Each row was made from one small tree. The marks that hang from a mark follow it in brackets, in the order of their numbers. Every link used is in the known rows. Write each row's tree.
Known rows:
k151(k54(k100) k471): [  7 -10 -11  -4   4 -14  -4   1   0   5 -16  -7 -63  39  20 -22  11  32
   1  -3  16  13 -65   1  31  11  10 -15 -23  17]
k198(k151(k29(k164) k54(k100))): [  1  -4   8  -2   1 -15  -3  -2  16  24 -17   9 -44  37  23 -32   7  38
  -5  -4  -5  12 -48   4  12   7  23 -16   6   5]
k954(k887): [  1  -5 -18 -10  -8 -13   0   9  12   7 -18 -10 -43  27  24 -27   5  34
   9  10   4  17 -24  -1 -22   8  23  -8  11   1]
k954(k887(k334 k475)): [ -1   5 -25 -21 -11 -12   0   6  18  -6 -19 -13 -58  25  21 -32  -1  39
  11  15   6  16 -58  -3 -37   3  40 -15  -1   3]
k29(k164(k334)): [  4  -8  21 -19   4 -11  -2   7   7  24 -14  -3 -34  34  12 -20   2  36
   8  -6 -22  16 -27 -10 -16   9  22 -24  24  -1]
k887(k207 k334 k475): [ -7  10 -21 -43  12  -4   2  -3  24  -5 -17  -3 -65  21  20 -24  -6  38
   5 -18  -7  15 -84  -7 -38   1  55 -25 -22  12]
k475(k887(k552)): [ -1   4 -13 -29  -8  -5  -1   9  10  11 -11  12 -37  23  34 -10  11  44
  13 -11   0  15 -24   3 -22   3  20 -23  21   7]
k54(k100 k151(k471)): [  1  -4 -11 -17   7 -12   2 -10   2  -6 -14 -11 -48  33  17 -44  11  29
   6 -13  28  12 -11   9   6  32   9 -21 -18  12]
k207(k887(k334)): [  0   5  -6 -27  -6 -14  -1   4   7   0 -14 -11 -72  35  25 -33   5  41
  10   5  -1  17 -35  -5 -29  -2  45 -27  -3   8]
k475(k887(k334(k164) k552)): [ -1  12 -12 -39  -7  -6  -2   4  14   3 -10  11 -56  21  29 -12   6  47
  13 -10   4  14 -38   3 -44   0  26 -30  15   5]
k198(k151(k54(k100) k471)): [  4  -6  -3  -4  -2 -18  -4   4  10  11 -16  14 -47  37  22 -32  12  35
  -4  -5  -1  12 -38   3  33   7  18 -16 -12  10]
k475(k887(k207 k334(k164) k552)): [ -4  14 -14 -51   4  -3   0   0  18  10 -10  13 -58  18  29 -14   5  44
  12 -25  -1  13 -48   2 -48  -2  33 -34  11   6]
k954(k887(k207 k552)): [ -6  -3 -20 -34   5  -8   0  -1  19  16 -18  -2 -48  23  24 -23  10  32
  11   0  -2  15 -50  -1 -36   6  16 -14   7   3]
k54(k100 k151(k29 k471(k23))): [  1   1 -13 -10   6 -11   3 -22  11   1 -15 -10 -62  29  20 -43  10  30
  -1 -12  26  10 -26   5  -3  35   2 -14 -14  12]
k475(k887(k207 k334)): [ -2  12 -13 -37   2  -5   1   1  10  11 -10   4 -56  21  32 -18   0  46
   8 -28   0  15 -25  -2 -30  -3  52 -29   7   8]
k54(k100 k151(k29)): [ -3   0 -12 -10   9  -8   4 -15   7  -2 -16 -15 -46  31  21 -42  10  29
   4 -12  29  13 -15  10 -13  32  10 -18  -2   9]
k954(k887(k207 k334(k164) k552)): [ -5   4 -20 -45   6  -8  -1  -5  23   7 -17  -4 -67  21  19 -26   5  35
  11   1   3  14 -63  -2 -57   3  22 -22   0   1]
k207(k887(k334(k164) k552)): [ -2   7  -7 -41  -4 -12  -3   1  15  -2 -14  -2 -74  33  22 -29  10  40
  13   8  -1  14 -57  -1 -47  -1  26 -33   0   6]
k207(k887(k552)): [ -3  -1  -7 -30  -5 -12  -2   5  12   7 -15   0 -56  34  27 -26  15  37
  13   7  -6  16 -44   0 -26   1  21 -25   7   8]
k151(k54 k471(k23)): [  8  -5  -4   0  -3 -15  -4  -3   7   0 -15  10 -66  36  21 -13   8  40
  -9  -3  -8  12 -85 -14  25  12   9  -7 -18  15]
k164(k334): [  3  -2  -3  -8   3  -8  -1   7   4   7 -14   0 -34  32  18 -17  11  27
  10  -7 -13  19  -9 -10 -10   9  13 -22  26   2]
k887(k207 k334(k164) k475): [ -5  13 -22 -44  12  -4   1   0  31  -9 -18   3 -66  19  16 -27  -7  35
   4 -19  -6  13 -92  -3 -50   2  47 -28 -16   8]
k887(k552): [ -5  -9  -9 -29   3  -6  -2   2  12   5 -16   8 -42  25  25  -7  14  34
  11   2  -5  16 -45   0 -23  12  -1 -15   0  10]
k887(k475): [ -2  -2 -20 -13  -5  -7   1  12  20  -7 -19   1 -35  25  23 -20   1  35
   6   0  -6  16 -59  -1 -14   9  29 -12  -1  10]
k151(k54(k100)): [  2  -9  -9  -3   2 -11  -2   2  -1  -1 -16  -6 -41  42  17 -14   9  37
   0   0  16  16 -71   0  15  17  19 -17  -2  14]
k954(k887(k207 k334 k475)): [ -4   8 -27 -33   0  -9   1   1  23   2 -19 -11 -61  23  21 -34  -2  36
   9   1   1  15 -67  -4 -41   0  48 -18  -5   4]
k23(k471): [ -6 -13 -17 -23   4 -14  -2  11  10   8 -18   5 -38  20  22 -28   2  34
   5  -4  -2  17 -14   0 -13  22  13 -33  22  10]
k29(k164): [  1 -12  17 -21   2 -11  -1   7  10  23 -15  -3 -37  30  18 -18  -3  42
   5  -3 -14  15 -36  -5 -15  12  26 -16   7   4]

Write each row's tree:
[  1   4  -4  -5   5 -11   2 -14  16  -4 -16   3 -64  23  29 -40   7  30
  -3 -16  -3  10 -23  -4 -11  22   4  -9 -12   7] -> k54(k151(k29 k471(k23)))
[  1   2  -5  -6   9 -10   1  -8  13  -3 -17  -3 -63  22  33 -44   8  24
   3 -17   0  11  -7   1 -10  16   7 -12 -15   7] -> k54(k151(k29 k471))
[  8  -6 -14   6  10 -12  -3  -7   9  17 -18 -13 -80  34  29 -26  10  27
  -1  -3  18  11 -63   4  20   6   4 -10 -21  15] -> k151(k29 k54(k100) k471)
[ -7   7 -27 -45   2  -6   0  -4  26   3 -18  -6 -63  21  20 -28   4  36
  13   4   0  14 -83  -3 -51   0  34 -21  -6   5] -> k954(k887(k207 k334 k475 k552))
[ -10   12  -22  -62   15   -1   -1   -7   36   -7  -17   10  -69   17
   16  -18    2   35   10  -14   -8   11 -115   -1  -63    2   28  -33
  -16    9] -> k887(k207 k334(k164) k475 k552)
[ -3  -1 -27 -24 -10  -9  -1   7  23   1 -20  -3 -43  24  22 -25   9  34
  14  17   1  15 -67   2 -34   6  16 -12   9   3] -> k954(k887(k475 k552))
[ -4   9 -14 -41  -8 -10  -2   2  19  -6 -15  -4 -71  33  24 -31   9  42
  14  11  -4  15 -77  -2 -42  -4  37 -31  -5  10] -> k207(k887(k334 k475 k552))
[  3  12 -11 -27  -9  -9   0   9  11   1 -10   5 -54  22  29 -18   0  47
   9 -13   6  15 -22   1 -34   0  40 -28  15   4] -> k475(k887(k334(k164)))
[  0  -2  -4   4   0 -14  -2  -2  14  15 -18  10 -44  35  26 -31  10  34
  -5  -4   0  13 -42   5  15   8  20 -13   4   7] -> k198(k151(k29 k54(k100)))
[ -12   10  -22  -61   15    0    0  -10   28   -3  -16    5  -68   19
   20  -16    3   38   11  -13   -9   13 -107   -5  -51    1   34  -29
  -23   13] -> k887(k207 k334 k475 k552)
[  4  -4   1  -1  -2 -19  -5   8  12   9 -17  20 -48  34  27 -31  11  35
  -4  -7 -16  12 -37  -1  29   1  19 -14 -12   8] -> k198(k151(k54 k471))
[ -2  10 -12 -39  -7  -5  -1   2   9   5  -9   7 -55  23  32 -11   7  48
  14 -10   3  15 -31   0 -35   0  31 -28  11   8] -> k475(k887(k334 k552))
[  7  -5   6  -8   2 -13  -1 -12  23  33 -16  -2 -79  21  27 -23  -1  36
  -4  -4 -13  10 -46  -9  -9  11   7  -3 -10   7] -> k151(k29(k164) k471(k23))
[  2   2   8 -11   5 -12   2 -15  17   5 -15   1 -63  24  25 -41   4  34
  -2 -16  -8   9 -30  -5 -13  22   8 -11  -9   5] -> k54(k151(k29(k164) k471(k23)))
[ -9   6 -11 -60  21  -2  -2 -11  23   3 -14   9 -73  19  18 -12   5  35
   9 -17  -5  13 -77  -3 -59   4  18 -31 -15   8] -> k887(k207 k334(k164) k552)
[  2  -2   0 -16  11 -11   2 -16  10  11 -15 -17 -60  30  20 -49   7  29
   5 -13  24   9 -18   9  -6  29   8 -20 -15   9] -> k54(k100 k151(k29(k164) k471))
[-11   2 -22 -47  14   0   1  -1  30   5 -19  12 -43  20  22 -14   9  31
   9 -15 -14  14 -97   0 -33   6  19 -21  -7  13] -> k887(k207 k475 k552)
[ -3   2 -28 -23   0  -9   2   6  25   7 -21  -7 -43  23  22 -33   2  32
   8  -1  -2  16 -60  -1 -30   3  37 -12   6   3] -> k954(k887(k207 k475))
[  3   2   9 -10  11 -11   0  -9  13   8 -16  -4 -60  26  26 -47   7  26
   5 -19  -9  10 -10  -2 -14  15   7 -19  -4   2] -> k54(k151(k29(k164(k334)) k471))
[  4   0   0   6  -3 -18  -3  -5  21  15 -17  21 -62  30  29 -30   9  36
 -11  -5 -17  10 -51  -5  21   3  13  -7  -7   8] -> k198(k151(k29 k54 k471(k23)))
[ -3   4 -15 -32  -9 -10  -2   8  20  -1 -17   1 -53  33  25 -31  13  38
  14  10  -8  15 -71   1 -29  -1  27 -26   6   9] -> k207(k887(k475 k552))
[ -2  11 -15 -42  -7 -11  -3   4  24  -9 -16   0 -72  31  20 -33   8  41
  14  11  -3  14 -83   1 -50  -3  33 -34  -1   7] -> k207(k887(k334(k164) k475 k552))
[  0   0   2 -14  10  -8   3 -16   7   8 -15 -16 -43  34  15 -45   8  30
   6 -13  21  12 -17   7 -16  31  11 -25  10   5] -> k54(k100 k151(k29(k164(k334))))
[ -6   3 -20 -44   6  -8  -1  -7  18  10 -16  -7 -66  23  22 -24   6  36
  12   1   2  15 -57  -4 -48   3  27 -20  -4   4] -> k954(k887(k207 k334 k552))
[  4  -7   5  -1   9 -10  -2  -8  10  24 -17 -14 -58  39  20 -22   4  37
  -1  -1  10  12 -79   2   0  12  18 -15   5   9] -> k151(k29(k164) k54(k100))
[ -3   5  -6 -39  -4 -12  -3  -1  10   1 -13  -5 -74  34  25 -28  12  41
  14   9  -3  16 -52  -4 -39  -2  31 -30  -4   8] -> k207(k887(k334 k552))
[ -3   9 -27 -34   1  -9   1   3  28  -1 -19  -8 -62  21  18 -36  -3  35
   8   0   2  14 -73  -1 -50   1  43 -20   0   1] -> k954(k887(k207 k334(k164) k475))
